What can hang from each mark
bepe: labaf rasub toma vikif
vikif: bepe labaf rasub toma
labaf: bepe vikif
fopa: sena
mizov: bepe vutes
vutes: mizov sena
sena: fopa vutes
toma: bepe labaf rasub vikif
rasub: labaf toma vikif

Every row comes from one small tree of marks. The marks that hang from a mark follow it in brackets, in alphabetical order. Every link used is in the known rows. Which tree was each row made from?
(in the rows, 128 means zero)
Known rows
mizov[bepe[labaf toma] vutes[sena]]: [118 148 110  70 116  69 113 130 165 146 100 139 134 126 122 118  91 140
 126 134 114 133 114 126 132 130  82 102 131 125 114 111 122 143 148 154
 192 162 109 117 122]
rasub[labaf]: [123  88 138 120 164 123 119 122 127 127 120 124 127 100 140 132 136 147
 142 132 130 119 134 129 131 125 124 131 136 112 134 134 121 105 113 133
 102 141 134 140 135]
fopa[sena[vutes[mizov]]]: [115 113 140 111 147 123 137 130 142 111 140 130 123 141 117 152 126 108
 111 124 125 110 128 127 134 120 155 159 151 108 126 129 144 133 118 111
 122  95 160 141 124]
bepe[toma[labaf] vikif]: [149  75 134 163  73 156 115 120 123 132 126 124 165 146 138 121 150 135
 126 152 129 142 147 122 152 131 110 103  84  97 148 136 130 129 144 116
 141 144 128 128 126]
sena[fopa vutes[mizov[bepe[vikif[toma]]]]]: [131 147 102 156 142 125 151 138 144 115 165 143 145 106 121  93 121 121
 115 120 124 130 112 143 112 141 171 154 159 115 118 129 122 171 148 118
  93  87 129 121 128]
rasub[labaf vikif[bepe toma]]: [137  91 146 123 140 193 127 135 100 102 140 117 110 148 131 113 125 125
 159 134 131 122 111 110 135 137 129 124  99 127 135 128 151 113 117 131
  65 129 107  93 125]
vikif[bepe]: [113 145 132 138 128 155 140 128 102 113 105 117 138 113 153 148 127 117
 147 121 126 129 136 126 126 121 143 155 128 144 128 131 120 160 123 120
  76 125 144 125 130]
mizov[bepe[labaf toma] vutes[sena[fopa]]]: [120 155 100  77 127  68 117 132 173 143 119 146 144 125 120 107  95 150
 130 132 107 138 107 131 131 134  86  99 144 124 108 114 125 138 156 147
 177 141 109 114 124]
labaf[vikif[bepe]]: [129 160 121 145 155 170 125 122 139 125 136 103 116 103 142 152 127 110
 133 125 140 140 171 132 118 118 138 160 135 160 133 120 138 158 122 116
  87 122 148 145 133]
vutes[mizov[bepe[vikif]] sena[fopa]]: [126 156  93 120 188  94 124 133 171 140 135 132 150 133 123 101 127 132
 121 120  97 131 101 151 110 138 138 135 158 161 112 122  87 108 136 134
 140 139 121 146 131]
vutes[mizov[bepe[labaf vikif]] sena]: [127 130 111 103 176  65 118 136 167 142 107 130 143 135 123 112 126 126
 106 125 106 117 108 142 118 131 122 139 138 152 122 118  92 114 130 141
 175 166 115 145 130]
mizov[bepe[rasub] vutes]: [109 173 122 129  93  96 113 123 154 151 109 120  95  82 114 134  89 136
 134 129 134 138 133 112 118 125 109 119 140 140 121 109 115 135 136 171
 162 156 126 120 122]
vikif[rasub[toma[labaf[bepe]]]]: [120 124 127 101 150 197 134 124 108 133 131  99 111 150 130 110 138 116
 125 136 115 130 140 123 127 123 117 116 115 161 131 148 128 127 118 112
 122 147 134 108 135]
bepe[labaf vikif]: [149  69 137 142 161  63 121 137 129 128  96 149 163 132 130 155 152 143
  92 151 170 118 120 118 153 121 105 110 100  87 142 139 135 129 145 116
 159 135 130 141 133]
vutes[sena[fopa]]: [121 158 114 110 189  75 132 129 117 125 129 143 155 145 130 141 141 138
 133 123 117 137 109 154 117 128 119 111 151 121 104 143 102 102 128 114
 113 111 131 152 135]
sena[fopa]: [123 145 118 154 162 127 136 130 118 120 133 148 155 110 135 121 145 149
 132 123 122 144 109 141 130 130 139 120 149 113 116 140 116 122 134 117
  88  84 142 146 133]
bepe[vikif]: [139 104 132 159 144 112 123 125 117 134 101 131 147 132 142 161 143 130
 114 148 167 137 129 123 144 122 123 111 102 104 138 138 111 131 135 122
 134 140 144 149 134]
bepe[toma[rasub] vikif]: [150  86 138 188  62 169 126 119 116 147 104 121 163 163 143 149 138 133
 120 156 135 146 130 127 159 128 108 114  76  89 143 129 128 139 138 112
 153 151 130 125 132]
labaf[vikif[toma]]: [135 143 131 136 161 177 119 126 131 126 123 102 104 112 131 128 130 109
 110 129 119 144 149 129 123 119 123 141 120 140 126 120 141 144 120 123
 107 121 142 156 133]
toma[bepe[labaf vikif]]: [144 107 144 136 112  62 118 127 121 137 119 148 156 134 135 169 152 157
 128 139 177 114 130 113 141 125 110 104 100 121 145 137 144 137 134 128
 154 147 107 129 129]
fopa[sena[vutes[mizov[bepe[labaf]]]]]: [117 108 138 104 145 116 135 132 160 109 138 142 124 142 119 143 123 113
 104 122 127 103 127 123 134 120 149 155 147 116 125 124 147 137 127 119
 140  93 152 136 121]
vikif[labaf rasub]: [106 125 158  90 122 131 138 131  85 122 132 123 107 135 111  73 129 104
 130 132 134 124 112 125 117 110 119 109 127 162 118 150 119 159 121 131
 122 125 123 123 137]
rasub[toma[bepe] vikif[labaf]]: [141 119 156 121  58 156 116 132  77 129 157 143  99 195 113 124 130 127
 161 144 143 144 109 115 140 144 108  70  68 108 141 142 128 107 109 150
 132 122  81 102 120]
vikif[bepe[labaf] toma]: [123 106 143 109 144 170 141 144 100  96  93 111 137 127 139 112 127 110
 123 123  91 114 111 113 130 122 123 153 108 137 124 128 153 166 131 113
  84 120 129 110 126]
bepe[toma[labaf]]: [128 102 141 143  63 163 119 120 109 124 121 126 151 124 137 103 143 136
 137 131 101 142 143 131 143 130 116 121 105 103 137 132 126 129 128 128
 126 131 126 129 123]
fopa[sena[vutes]]: [116 114 144 109 141 123 137 126 134 107 139 141 126 152 126 167 129 110
 115 127 142 112 134 125 137 116 144 140 140 100 122 135 147 135 124 109
 121  83 163 141 123]
labaf[bepe vikif]: [143 165 105 138 145 118 117 111 129 152 148 128  97 122 145 153 136 130
 118 116 161 146 165 142 119 119 129 101 161 162 141 136 138 123 125 123
 133 136 145 162 134]
sena[vutes[mizov[bepe[rasub[toma]]]]]: [122 138 123 152  99 112 138 132 128 129 133 124 113 110 120 122 112 107
 110 123 125 122 139 136 111 134 157 170 144 107 131 124 114 160 125 135
 124 130 124 125 125]
mizov[vutes[sena[fopa]]]: [109 174 107  85 185  63 130 133 126 142 123 121 135  92 106 153 108 139
 142 136 125 145 109 137 127 127 110 100 158 113 113 131 119 122 125 132
 134 140 135 136 132]
bepe[toma[labaf] vikif[rasub]]: [145  78 133 148  94 182 122 121 122 133 130 108 158 160 131 103 149 124
 120 156 133 137 145 117 146 126 107 110  87 126 142 139 139 141 147 103
 133 155 126 111 132]
toma[bepe vikif]: [145 152 138 139  60 142 134 121  71 130 108 134 106 108 140 143 136 137
 162 116 180 132 149 106 126 138 125 113 102 134 131 115 155 115 126 130
 139 128 110 115 129]
rasub[toma vikif]: [142 113 138 142 114 183 120 133  89 126 120 132 110 188 127 141 132 122
 134 148 134 153 110 120 153 143 115  98  73  83 136 136 118  95 112 133
 118 123 112 114 124]
vutes[sena]: [117 148 130 101 171  71 126 126 108 131 104 132 140 144 137 155 136 125
 127 126 126 133 121 148 120 121 112 117 133 121 111 138  98 108 118 124
 136 140 131 156 132]
vutes[mizov[bepe[toma]] sena]: [118 149 110 107 135 103 117 128 150 145 105 122 136 139 130  94 118 119
 123 116  74 130 108 150 114 136 127 152 148 152 115 115  84 117 123 143
 155 164 115 146 127]
fopa[sena]: [115 109 148 108 153 139 124 124 140 114 117 134 128 154 131 160 138 122
 118 127 122 119 124 119 145 114 128 129 133 118 122 131 138 106 118 116
 127  94 165 151 126]

Write each row's tree
[106 197  98  83 155  87 122 127 168 144 126 134 123 101 124 126  88 139
 145 125 125 142 115 133 116 129 110  99 148 154 104 116 102 137 142 158
 159 140 128 123 126]
mizov[bepe vutes[sena[fopa]]]
[121 100 138 107 124 126 132 130 160 111 137 141 131 154 120 134 123 112
 104 124 116 106 126 125 138 123 144 157 146 108 125 122 150 138 130 113
 138  95 148 133 120]
fopa[sena[vutes[mizov[bepe[labaf toma]]]]]
[121 153  99 102 192  73 127 140 169 134 130 142 150 123 119  89 128 139
 115 111  83 121  96 152 111 137 133 141 167 156 108 121  96 107 133 135
 147 130 113 143 129]
vutes[mizov[bepe[labaf]] sena[fopa]]
[147 105 147 164  91  83 110 116 122 148 139 122 129 131 126 175 150 157
 146 140 168 116 148 111 121 128 110 117 119 124 148 135 144 103 124 130
 125 165 101 128 131]
toma[bepe[rasub[labaf] vikif]]
[137 148 154 155  83 122 130 125 132 148 142 128 136 107 128 173 136 158
 139 128 158 116 156 121 135 119 114 123  89 153 145 120 163 147 114 136
 170 139 106 110 131]
toma[bepe[labaf[vikif]] rasub]
[135 126 143 145 117 131 133 138  88 108 121 149 132 152 132 142 134 127
 138 131 166 130 112 115 146 130 132 119  97 115 134 131 138 130 128 130
 100 114 113 105 123]
rasub[vikif[bepe[labaf]]]
[136  82 135 104 137 164 110 120 133 139 136 107 116 141 139 148 135 151
 160 143 105 121 143 122 130 140 105 118 110 112 145 138 132  94 103 130
 108 157 109 118 133]
rasub[labaf toma[bepe]]
[126 154 100 133 138  97 120 130 161 143 134 127 141 143 113  85 126 133
 122 114  64 135 104 153 104 142 128 151 173 145 109 118  96  95 132 131
 132 141 106 142 128]
vutes[mizov[bepe[rasub toma]] sena[fopa]]
[116 170  97 112 183  96 127 133 164 137 132 132 142 125 125  91 124 132
 127 110  81 131 100 155 105 138 141 144 169 164 107 121  84 109 129 138
 134 133 120 146 130]
vutes[mizov[bepe] sena[fopa]]
[142 114 142 160  89 203 147 124  92 132 109 110  98  87 135 133 123 139
 154 126 157 127 153 114 138 132 126 125  85 121 135 111 156  97 115 128
 149 130 129  98 135]
toma[rasub[labaf] vikif]
[117 150 122 142 112 101 142 132 126 125 130 135 123  96 129 118 112 108
 114 117 140 122 134 140 113 131 166 167 146 117 129 123 110 177 128 139
 124 126 131 129 125]
sena[vutes[mizov[bepe]]]
[149 160 112 162 120 101 111 109 128 158 153 119  84 126 128 161 142 132
 111 117 157 144 173 138 109 119 121 111 172 153 143 135 148 100 125 122
 130 143 134 161 134]
labaf[bepe[rasub] vikif]
[157 105 119 173  62  93 114 110 100 159 120 134 126 175 137 150 150 143
 113 135 146 143 134 131 134 130 106  89 145 105 147 147 135  96 144 113
 146 161 121 144 131]
labaf[bepe[rasub toma vikif]]
[135 145 143 164  45 252 159 127  88 113 142  98 109  64 134 122 126 126
 176 114 144 126 185 107 130 129 142 130  61 169 141 109 165 125 121 129
 143 115 133  65 124]
toma[labaf rasub vikif[bepe]]
[118 155 104 112 203  81 132 138 135 136 130 125 151 117 110 110 137 132
 125 117  81 133  96 159 113 136 142 145 174 136 112 130  95  99 116 120
 116 133 125 155 133]
vutes[mizov sena[fopa]]
[146 136 123 129  72 168 136 121  79 122 139 130  96  83 136 106 143 136
 154 108 165 135 172 114 126 135 133  85 109 151 141 128 155  87 132 131
 155 119 132 109 123]
toma[labaf[bepe] vikif]
[115 121 136 109 138 132 135 128 156 111 141 135 120 141 122 144 119 108
 112 120 124 110 130 125 131 120 155 156 148 121 124 124 138 138 124 120
 131  93 157 137 121]
fopa[sena[vutes[mizov[bepe]]]]
[122 107 136 112 142 146 134 131 157 109 139 128 120 155 121 141 120 101
 105 129 121 109 123 120 133 122 150 150 135 120 125 123 144 141 130 116
 133  99 156 135 121]
fopa[sena[vutes[mizov[bepe[vikif[toma]]]]]]
[141  86 120 123 161 102 116 115 128 143 133 129 123 123 147 143 142 154
 138 134 155 121 136 131 132 126 120  96 146 126 147 146 129  95 125 126
 122 157 133 141 136]
rasub[labaf[bepe[vikif]]]
[124 151 106 156 152  99 155 139 122 116 165 145 150  92 114 111 130 127
 120 118 128 132 116 151 115 139 177 161 176  96 121 136 125 162 135 110
  79  85 133 132 131]
sena[fopa vutes[mizov]]
[128 116 121 142 144 113 119 136 161 139 100 130 135 101 128  99 127 131
 102 125 116 120 113 125 133 131 140 150 130 143 137 114 105 135 132 149
 156 152 125 140 127]
vutes[mizov[bepe[labaf vikif]]]
[129 125 161 123  82 176 135 141  64  98 138 135 106 161 117  91 121 102
 152 129 133 136  93 112 132 130 131 102  86 132 127 135 136 145 122 142
  90 102 104 100 120]
rasub[vikif[bepe labaf toma]]
[121 133 137 160  70 195 141 123 102 122 108 111 149 134 153 139 123 119
 152 127 103 136 138 128 136 125 132 156 110 133 132 125 131 165 126 113
  91 134 134 109 128]
vikif[bepe[toma[rasub]]]
[122 120 141 128 118 126 131 129 149 112 150 138 110 158 110 148 123 108
 111 124 136 110 126 119 131 124 152 153 143 112 126 122 148 121 124 123
 130  94 144 129 119]
fopa[sena[vutes[mizov[bepe[rasub[vikif]]]]]]
[119 101 139 114 137 124 130 126 163 115 151 129 112 139 113 145 122 115
 114 123 121 101 136 123 124 122 149 163 157 118 128 123 147 119 122 120
 124 103 149 134 122]
fopa[sena[vutes[mizov[bepe[rasub[labaf]]]]]]
[135 101 140 134 138 158 125 129 107 112 145 129 117 138 135 135 129 136
 165 133 159 121 125 117 137 136 135 124 110 124 139 131 140 107 116 133
  71 131 110 100 127]
rasub[labaf vikif[bepe]]
[111 152 121 119 110 102 109 122 167 151 119 114  92  76 114 128  90 144
 143 132 131 130 137 111 117 127 106 121 146 140 125 109 122 120 132 170
 153 163 120 115 124]
mizov[bepe[rasub[labaf]] vutes]
[130 142 102 152 124 104 149 139 145 116 163 156 155 108 121  89 123 132
 113 117 118 128 114 148 116 142 164 159 169 102 119 128 128 169 150 118
 101  84 120 121 127]
sena[fopa vutes[mizov[bepe[labaf toma]]]]
[130 140 132 134 118 148 120 129 167 127 113 138 117 118 144 108 116 132
 107 120 129 123 138 123 127 120 114 131 102 159 123 112 127 153 139 152
 166 119 126 126 126]
mizov[bepe[labaf[vikif[toma[rasub]]]]]
[114 120 149  97 149 220 139 135 101 108 123  86 114 122 119  68 134 103
 119 130  95 121 125 111 120 116 121 130  99 176 119 136 144 151 122 117
 108 134 134 102 131]
vikif[rasub toma[labaf]]
